Each row was made from one small tree. The marks that hang from a mark follow it in brackets, in alphabetical order. Every link used is in the known rows. Write each row's tree.
Known rows:
fevodu[kika setas]: [ -2.9, -16.8,   4.7,   9.0,   3.2,  30.6,   7.5,   4.5, -14.4,  -5.7,
  16.4,  13.8, -23.0, -15.0,   3.7,  -9.5,  -5.0,  13.1, -33.2,  -5.8,
   9.8,   8.3]
rilak[tigu[zokip]]: [ 36.3, -16.7,  32.8,  13.8,  14.5,  -9.2,  -2.3,   0.1,  -9.7,   6.8,
 -13.3, -11.7,   2.3,  18.0, -31.4,  -1.6,  12.2,   4.0,  17.8,  -2.7,
 -17.0,  -2.5]
rilak[tigu]: [ 11.3, -14.2,  18.4,   2.4,   7.8, -21.9,   6.2,  -4.3, -11.3,   8.6,
 -12.7,  11.9,   4.6,   1.1, -10.3,  -4.0,  15.2,   6.2,   5.3,   3.2,
  -3.3,  -9.8]
bipe[zokip[repum]]: [  4.3,  32.2, -15.1,  10.0,  -3.4, -13.2,  26.7, -19.9, -15.1,  -5.1,
 -19.1,   9.3,   8.9, -32.1,  16.9,  -4.0,   3.9,   4.6, -13.8,  -0.9,
  17.7,   6.6]
zokip[bipe fevodu repum tigu[rilak]]: [-11.7,  31.1, -31.7,  10.2, -10.1,  -1.8,  29.9,   5.1,  15.7, -18.0,
  -9.8,  32.8, -16.5, -16.2,   7.9,  18.5, -61.5,  -0.5, -44.3,  -3.7,
  11.4, -11.6]
zokip[fevodu repum]: [-10.0,  40.7, -25.6,  16.1,   1.7, -12.6,  20.1,   0.3,  -4.3,  -3.5,
 -15.9,  15.0,  -0.7, -20.0,  14.7, -10.1, -30.3,  10.2, -17.4,  -9.0,
  -5.1,  -2.2]
bipe[zokip[fevodu[setas] repum tigu]]: [-30.3,  37.6, -43.5,  23.7, -11.2,  29.3,  59.5, -25.1,  -3.9, -18.8,
  -5.1,  24.2,  -9.4, -39.6,  12.9,   2.7,   1.3,  14.1, -50.2, -10.0,
  12.6,   5.0]
zokip[tigu[rilak]]: [ -8.6,  -8.4,  -6.0,  10.6, -16.8,  16.3,   5.5,  -5.5,  37.6, -15.4,
  16.1,   8.2, -11.7,  -0.9,  -0.7,  21.6, -12.0,  -4.4, -16.0,  11.5,
  -2.4,   2.8]
rilak[tigu[zokip[fevodu[setas] repum]]]: [ 15.4,  11.2,   3.2,  26.8,  18.0,  11.2,  32.4,  -1.6, -18.8,   9.2,
 -25.7,  19.1, -17.0,   0.6,  -8.0, -13.4,  -0.4,  17.4, -33.0, -17.6,
 -32.3,  -5.0]
zokip[bipe repum]: [ 13.7,  22.7, -10.7,   0.1,  -4.2, -13.7,  14.9,   3.8, -19.0,  -3.0,
 -13.4,  19.5,   0.1, -24.9,   3.2,   6.7, -42.2,   9.1, -17.7, -11.2,
  17.3, -10.9]
repum[zokip[fevodu tigu]]: [-19.8,  29.9, -28.6,  12.9,  -6.4,  -1.8,  17.4, -12.6,   6.7, -22.6,
   5.9,  27.5,  -9.3,  -0.3,   3.7,  24.9, -17.9,  -5.5, -29.3,  -9.0,
  -5.6, -10.0]
repum[zokip[bipe fevodu tigu[rilak]]]: [-17.6,  20.6, -17.8,  -2.4,  -4.2,  -3.2,  21.3,   4.7,  18.7, -17.9,
  -4.0,  50.8, -27.7,   7.8,   8.1,  31.9, -40.9, -16.8, -48.2,   4.7,
   1.2, -24.0]
setas[fevodu[kika]]: [-11.8,  -9.1,  25.1,  -0.5,  -9.2,  -1.1,  -5.4,   2.6,   0.4, -11.9,
  -7.8,  11.4, -18.5, -30.5,  13.9,  -7.5, -23.1,   7.2,   9.7,  -1.4,
  20.8,  20.6]
bipe[zokip[fevodu repum tigu[rilak]]]: [-23.8,  38.8, -32.0,  20.6, -12.0,   1.3,  45.7, -17.4,  21.3, -19.9,
 -15.3,  22.1, -12.2, -33.7,  18.4,  11.9, -15.5,  -6.7, -35.2,   5.6,
   9.5,   3.9]
repum[zokip[fevodu]]: [-12.0,  29.8, -12.0,  -1.3,  10.8, -13.5,  10.0,   0.8,  -2.8,  -2.1,
 -12.0,  27.0, -12.7,   5.2,  11.5,   1.6,  -8.6,  -7.8, -27.8,  -5.6,
 -17.7, -11.7]
repum[zokip[fevodu tigu[rilak]]]: [-22.9,  15.4, -17.2,  10.2,  -4.0,   0.5,  13.2,  -8.5,  33.1, -18.9,
   2.7,  41.4, -27.0,   6.3,  13.2,  30.4, -22.0, -15.2, -38.5,   8.9,
 -19.9, -10.3]
zokip[tigu]: [ -6.6,  -2.5, -13.3,  12.3, -16.6,  13.3,   8.8, -11.1,  16.8, -19.9,
  15.6,   2.7,   8.1,  -5.6, -13.5,  18.8,  -7.9,   5.0,  -1.9,  -2.7,
  11.7,   3.9]
repum[zokip[bipe fevodu[kika] tigu]]: [-13.0,  27.9, -19.2,   8.8,  -1.0,  -5.5,  13.9,   8.3, -13.8, -34.6,
   5.4,  47.8, -21.8, -14.2, -11.1,  24.4, -55.4,   1.5, -49.9, -12.5,
  21.0,  -7.0]
rilak[tigu[zokip[bipe repum]]]: [ 50.7,   6.5,  18.9,  15.0,  10.0, -22.9,  13.1,   7.9, -27.5,   4.6,
 -30.1,   8.9,   5.4,  -1.3, -29.7,   4.2, -28.8,  12.6,  -6.2, -14.2,
  -0.6, -12.2]
repum[zokip[bipe]]: [ 12.0,  14.0,   2.6, -14.9,   5.6, -13.7,   2.0,   4.2, -14.5,   0.3,
  -8.7,  35.7,  -5.4,   1.8,   4.3,  21.5, -21.3,  -6.3, -27.3,  -2.0,
   7.8, -20.1]
fevodu[kika]: [  2.9,  -3.1,  10.5,   9.9,   2.4,   2.4,  -6.2,  11.2, -14.2, -12.8,
   5.6,   1.1,  -6.6, -14.6,  -6.4,  -8.6, -18.6,   3.8,  -7.9,  -2.6,
  18.7,  14.4]

Which tree is each row?
[ 18.1,  -7.1,  13.9,  -0.9,  24.9,  14.6,  29.5,  17.4, -24.0,  13.6,
 -21.0,  16.7, -31.3,  18.0, -30.7,  -7.0,  -0.4,   9.1, -30.0, -21.2,
 -15.3, -16.5] => rilak[tigu[zokip[bipe fevodu[setas]]]]
[  0.3,  11.5, -16.7,   9.5, -23.5,   3.5,  15.4,  -0.9,  21.3, -22.2,
  -0.1,  30.1,  -7.5, -25.8,   3.4,  25.4, -50.3,   1.2, -33.9,   1.6,
  16.4,  -8.5] => zokip[bipe repum tigu[rilak]]
[ 40.8, -13.0,  30.3,  -0.4,  17.0, -10.8,   7.3,  14.6, -23.0,   7.3,
 -20.5,   1.2,  -2.4,  17.5, -42.8,   2.6,  -6.8,   4.0,   5.0,  -8.4,
  -1.8, -12.8] => rilak[tigu[zokip[bipe]]]
[-21.5,  31.6, -30.6,  24.3, -14.6,  -2.4,  25.7,  -8.9,  34.4, -20.8,
  -4.9,  19.7, -13.1, -18.7,  13.3,  10.7, -42.3,  -0.1, -31.8,   1.2,
  -5.6,   0.5] => zokip[fevodu repum tigu[rilak]]
[  8.2,  22.7, -25.7,  14.5, -22.4,   0.5,  22.3,  -5.7,  -5.1, -24.8,
  -3.6,  18.1,   9.3, -27.3, -10.3,  28.3, -51.5,  15.5, -28.1, -13.5,
  27.9,  -9.3] => zokip[bipe repum tigu]
[-15.9,  33.9, -19.8,  20.9,  12.9,  19.5,  45.1,  -5.4, -31.8,  -9.2,
 -14.8,  31.6, -26.8, -43.4,  26.3, -24.8, -11.6,  17.5, -57.9,  -9.6,
  21.3,  14.2] => bipe[zokip[fevodu[kika setas] repum]]
[  3.1,   0.1,   8.3,  -7.8,  22.2,  38.4,  21.2,  26.5,   8.1,   9.0,
  -9.3,  11.7, -55.6,  22.2,  -0.3,  -2.6, -15.9, -13.0, -46.1,  -6.4,
 -22.3,  -6.7] => tigu[rilak zokip[bipe fevodu[setas]]]
[-35.7,  -1.5, -21.8,   6.6,  -7.3,  44.6,  29.0,  -2.3,  34.3, -11.5,
  16.5,  23.6, -38.8,   1.3,  10.3,  10.8,  -5.3,  -7.4, -46.8,   6.1,
 -13.4,  -1.9] => zokip[fevodu[setas] tigu[rilak]]
[-23.7,  20.8, -33.2,  22.7, -12.9,  30.2,  39.3, -11.6,  28.7, -16.7,
   2.8,  36.8, -27.6, -21.3,  24.1,   4.2, -28.7,   7.1, -57.6,   0.3,
 -10.1,  -1.0] => zokip[fevodu[setas] repum tigu[rilak]]
[ 10.2,  42.1, -13.3,  19.8,   9.2,  -0.6,   9.5,   7.6,   1.0,  -3.8,
 -22.2,  -8.8,  -7.0,  -5.0,  -3.0, -10.8, -29.0,   4.8,  -5.4, -16.7,
 -22.2,   9.3] => tigu[zokip[fevodu repum]]
[-12.5,  42.1, -41.7,  14.4, -12.2,  -9.4,  33.0,  -2.6,  -3.5, -24.0,
  -9.5,  23.4,  -3.3, -26.2,  -5.4,  16.5, -60.0,  10.8, -32.6, -18.0,
  18.9, -10.5] => zokip[bipe fevodu repum tigu]
[ 22.6,   8.8,  16.2,  17.8,   2.5,   6.9,  -4.8,   1.7,  21.3,  -1.2,
 -13.1,  -6.6, -11.5,  -1.7,   5.0,   4.4, -27.9,  -8.0, -12.6,   6.0,
 -28.2,   8.2] => tigu[rilak zokip[repum]]
[ -9.2,  29.7, -26.2,  23.9, -21.8,   3.2,  32.9, -28.9,   0.1, -23.3,
  -8.8,  11.7,  19.3, -39.8,   0.7,  17.8,  -4.0,  10.7, -14.6,  -3.7,
  25.7,   8.2] => bipe[zokip[repum tigu]]
[ 28.7,  -7.9,  22.0,  -9.6,   8.6,  15.6,  -9.2,  26.2,  13.3,   2.6,
 -13.2,  -1.4, -30.7,  20.0, -12.4,  10.3, -23.1, -18.2, -12.8,   3.4,
 -11.7,  -1.5] => tigu[rilak zokip[bipe]]
[ -2.4,  45.0, -27.5,  -1.0,   4.6, -21.1,  27.0,  12.1, -15.4,  -0.3,
 -23.5,  24.6,  -7.7, -20.6,   9.5,  -3.2, -48.5,   7.8, -26.9, -18.1,
   9.9, -14.8] => zokip[bipe fevodu repum]
[ 15.1,  34.0,  -3.7,   3.4,  14.1,  -4.1,  16.0,  22.0,   6.4,   0.3,
 -26.7,  10.3, -32.6,  -1.4,   3.3,   1.4, -52.8,  -9.8, -32.0,  -9.3,
 -15.2,  -4.6] => tigu[rilak zokip[bipe fevodu repum]]
[-35.0,   6.3, -32.5,  11.9,  -5.6,  37.4,  34.8, -10.1,  11.6, -15.8,
  20.0,  18.6, -18.6,  -4.2,   1.9,   4.2,  -2.9,  13.5, -37.9, -13.6,
  -4.4,  -3.5] => zokip[fevodu[setas] tigu]
[ 37.0,  24.7,   2.9,   9.2,   0.2,  -0.9,   3.2,  14.2, -12.4,  -5.0,
 -18.6,  -2.8,  -2.3,  -6.8, -16.2,   4.9, -45.0,   1.8, -11.8, -17.2,
   2.4,  -2.0] => tigu[zokip[bipe repum]]
[ -4.6,  32.7, -12.7, -11.3,  14.2, -20.8,  14.8,  14.7, -18.9,  -0.5,
 -14.3,  41.9, -20.2,   4.5,   6.1,  11.7, -27.9,  -7.7, -34.3,  -8.5,
   0.9, -25.2] => repum[zokip[bipe fevodu]]
[ 36.8,  24.9,   3.2,  13.4,  19.6, -29.8,  24.6,  16.1, -30.6,   6.3,
 -40.3,  16.3,  -6.0,   0.3, -26.4,  -3.7, -35.9,  12.7, -12.3, -21.9,
  -5.3, -13.1] => rilak[tigu[zokip[bipe fevodu repum]]]
[ 34.0,  14.3,  15.0,   4.4,   4.6,   4.3,   0.6,  16.7,   9.5,  -0.7,
 -17.6,   8.0, -20.7,  -1.4,  -5.9,   9.2, -46.1,  -5.0, -23.2,  -5.0,
  -7.8,  -1.3] => tigu[rilak zokip[bipe repum]]
[ -7.5,  38.4, -35.1,  23.8, -10.0,  -6.1,  27.8,  12.9, -13.8, -32.7,
  -8.6,  28.5, -10.1, -42.9,  -9.5,   6.3, -77.7,  18.5, -38.9, -22.9,
  37.8,   4.3] => zokip[bipe fevodu[kika] repum tigu]
[-12.6,  50.1, -26.2,  10.3,   7.0, -15.7,  41.8, -11.2, -16.4,  -1.4,
 -30.1,  12.5,   0.0, -30.5,  18.3,  -9.4,   0.3,   3.9, -20.1,  -6.6,
   9.9,   2.8] => bipe[zokip[fevodu repum]]
[ 41.1,   3.3,  19.5,  27.0,   7.2, -15.1,   5.1,  -6.3, -11.8,   2.3,
 -28.9,   1.1,  12.9,  -3.4, -22.6,  -3.1, -13.3,  12.3,   7.4,  -9.0,
 -15.6,  -0.4] => rilak[tigu[zokip[repum]]]
[-18.4,  24.2, -43.5,  16.1, -12.1,  23.1,  48.1,  -4.3,  -4.6, -21.4,
  -0.5,  35.4, -16.8, -28.6,   1.7,  11.3, -43.7,  18.1, -52.0, -20.9,
  14.5, -11.7] => zokip[bipe fevodu[setas] repum tigu]
[-28.6,  16.2, -15.9,  -1.3,  13.6,  24.3,  46.6,  -8.1, -16.7,   5.0,
  -6.7,  14.7, -25.4,  -9.8,  14.7, -13.1,  34.5,  -0.5, -36.7,  -5.2,
   0.1,  -1.5] => bipe[zokip[fevodu[setas]]]
[ -0.4,  -4.9,  15.6,  15.0,  21.3,  47.6,   5.4,  23.4,   9.3,  -2.8,
  -2.7,   4.9, -56.9,   9.0,  -1.6, -16.3, -21.2, -11.5, -41.3,  -1.4,
 -28.3,  16.5] => tigu[rilak zokip[fevodu[kika setas]]]
[ -9.8,  20.2, -14.1, -11.7,  14.8,  11.8,  27.1,   8.9, -20.4,   5.5,
  -1.7,  54.2, -33.9,   4.8,  11.7,   9.4, -15.0,  -1.8, -60.0, -13.7,
  -5.1, -26.8] => repum[zokip[bipe fevodu[setas]]]
[ 24.0,  24.9,   4.8,  27.8,  17.0, -22.8,  17.5,   4.1, -16.9,   1.1,
 -38.3,   5.7,  -0.8,   0.4, -15.1, -12.1, -18.3,  12.9,  -1.8, -15.6,
 -21.0,  -1.0] => rilak[tigu[zokip[fevodu repum]]]
[  2.9,   2.2,  -2.2,  -4.5, -10.7,   2.7,   5.7,  -3.4,  20.7, -18.3,
   9.2,  44.7, -18.8,   4.6,   4.2,  41.0, -34.5, -15.8, -47.6,   8.7,
   2.2, -21.9] => repum[zokip[bipe tigu[rilak]]]
[-21.7,  15.5, -20.6,  19.9,  -2.6,  28.3,  21.3,  -6.3,  -3.7, -27.3,
  19.2,  45.8, -27.2, -11.0,   4.3,  11.1, -24.8,   9.7, -60.0,  -9.9,
  -1.1,   3.9] => repum[zokip[fevodu[kika setas] tigu]]
[-21.8,  20.0, -10.7,  15.1,  -1.7,   1.7,   8.8,   5.2,  19.5, -25.6,
   8.2,  37.2, -33.7,  -3.6,   6.8,  15.9, -36.1, -10.8, -44.9,   8.7,
  -2.8,   3.2] => repum[zokip[fevodu[kika] tigu[rilak]]]
[-20.7,  13.7,  -9.8,   6.5,  17.7,  29.1,  37.5,   3.2, -26.8,  -7.5,
  -5.0,  14.8, -33.0, -23.3,  11.2, -26.1,  13.4,   2.1, -45.9,  -7.0,
  18.3,  13.2] => bipe[zokip[fevodu[kika setas]]]
[ -3.6,   2.3,  -0.1,  11.6, -13.9,   8.0,  -1.3, -17.3,  34.6, -17.6,
  14.2,  36.1, -13.3,   3.3,   8.0,  35.9, -15.3, -17.6, -33.5,  17.0,
 -10.2,  -8.2] => repum[zokip[tigu[rilak]]]
[-11.7,  28.2, -28.1,   3.6,   6.2,  11.1,  40.2,   4.5, -19.1,   2.4,
 -11.4,  34.9, -22.7, -22.1,  18.9,  -6.8, -37.8,  15.5, -52.8, -19.9,
   5.6, -16.4] => zokip[bipe fevodu[setas] repum]
[ -2.9,  31.2,  -7.7,  -0.4,  15.2, -17.4,   7.7,  26.3, -32.9,  -8.6,
 -14.0,  45.1, -26.0,  -5.8,   6.9,   1.2, -46.1,  -4.2, -44.2, -13.1,
  13.5, -10.3] => repum[zokip[bipe fevodu[kika]]]
[ 10.3,  32.5,  -2.3,  16.7,  10.1,   5.4,  11.5,  11.1,  17.3,  -1.0,
 -26.7,  -3.9, -27.0,  -0.5,   6.5,  -3.8, -36.1,  -9.4, -19.2,  -4.4,
 -31.2,   6.9] => tigu[rilak zokip[fevodu repum]]
[  2.1,   6.8,   9.6,   1.4,  17.4,  13.2,   0.2,  21.4,  27.1,   3.4,
 -16.2, -13.9, -37.3,  23.6,  -6.3,  -7.7,  -9.0, -20.9,  -9.6,   1.3,
 -32.5,   7.6] => tigu[rilak zokip[fevodu]]
[-16.0,  14.3,  -3.8,   8.8,  15.8,  19.2,  11.9,   3.6, -21.2,  -6.3,
   8.0,  45.2, -32.7,  -4.3,  18.9,  -6.0, -17.0,   3.2, -61.8,  -7.8,
  -7.3,  -4.7] => repum[zokip[fevodu[kika setas]]]
[-30.6,  20.0, -21.9,   5.9,  -6.4,  11.3,  39.1,  -8.9,  26.3, -14.9,
  -5.7,  12.3, -24.2,  -8.4,   7.0,   9.5,  13.7, -17.3, -25.2,  11.3,
   9.8,   3.4] => bipe[zokip[fevodu tigu[rilak]]]
[-14.0,  -3.3,  -5.6,   5.5, -13.3,  15.2,  23.5, -16.3,  23.2, -16.0,
   4.3,  10.2, -10.0, -11.9,   5.1,  18.2,  13.8, -10.3, -16.7,  20.0,
  17.0,   6.6] => bipe[zokip[tigu[rilak]]]
[-11.4,  19.6, -17.4,  18.3, -19.2,   5.1,  29.9, -27.8,  19.0, -22.5,
  -5.1,  20.3,  -3.0, -30.6,  20.4,  19.1,  -8.8,  -5.0, -23.0,  12.8,
  15.2,   5.1] => bipe[zokip[repum tigu[rilak]]]
[ -5.3,  19.6,  -6.6,  -5.1,  16.0,  -4.9,  13.7,  33.1, -26.7, -11.9,
 -13.7,  14.2, -24.8, -16.5,  -8.9, -12.5, -43.6,   3.5, -24.5, -15.0,
  27.2,   0.8] => zokip[bipe fevodu[kika]]
[  6.0,   9.9,  -2.0,  -5.9,  18.2,  33.5,  24.0,  20.4, -10.5,   5.0,
  -5.5,   5.0, -35.6,  14.2, -18.4,  -3.6, -12.4,   3.8, -35.9, -23.2,
  -9.9,  -8.6] => tigu[zokip[bipe fevodu[setas]]]
[ 25.1,   5.2,  15.8,   1.4,  23.1, -16.5,  17.1,  23.2, -22.5,   7.4,
 -28.7,   9.4, -15.8,  16.8, -36.8,  -9.1, -12.9,   1.7,  -0.6, -16.7,
  -8.3, -17.8] => rilak[tigu[zokip[bipe fevodu]]]
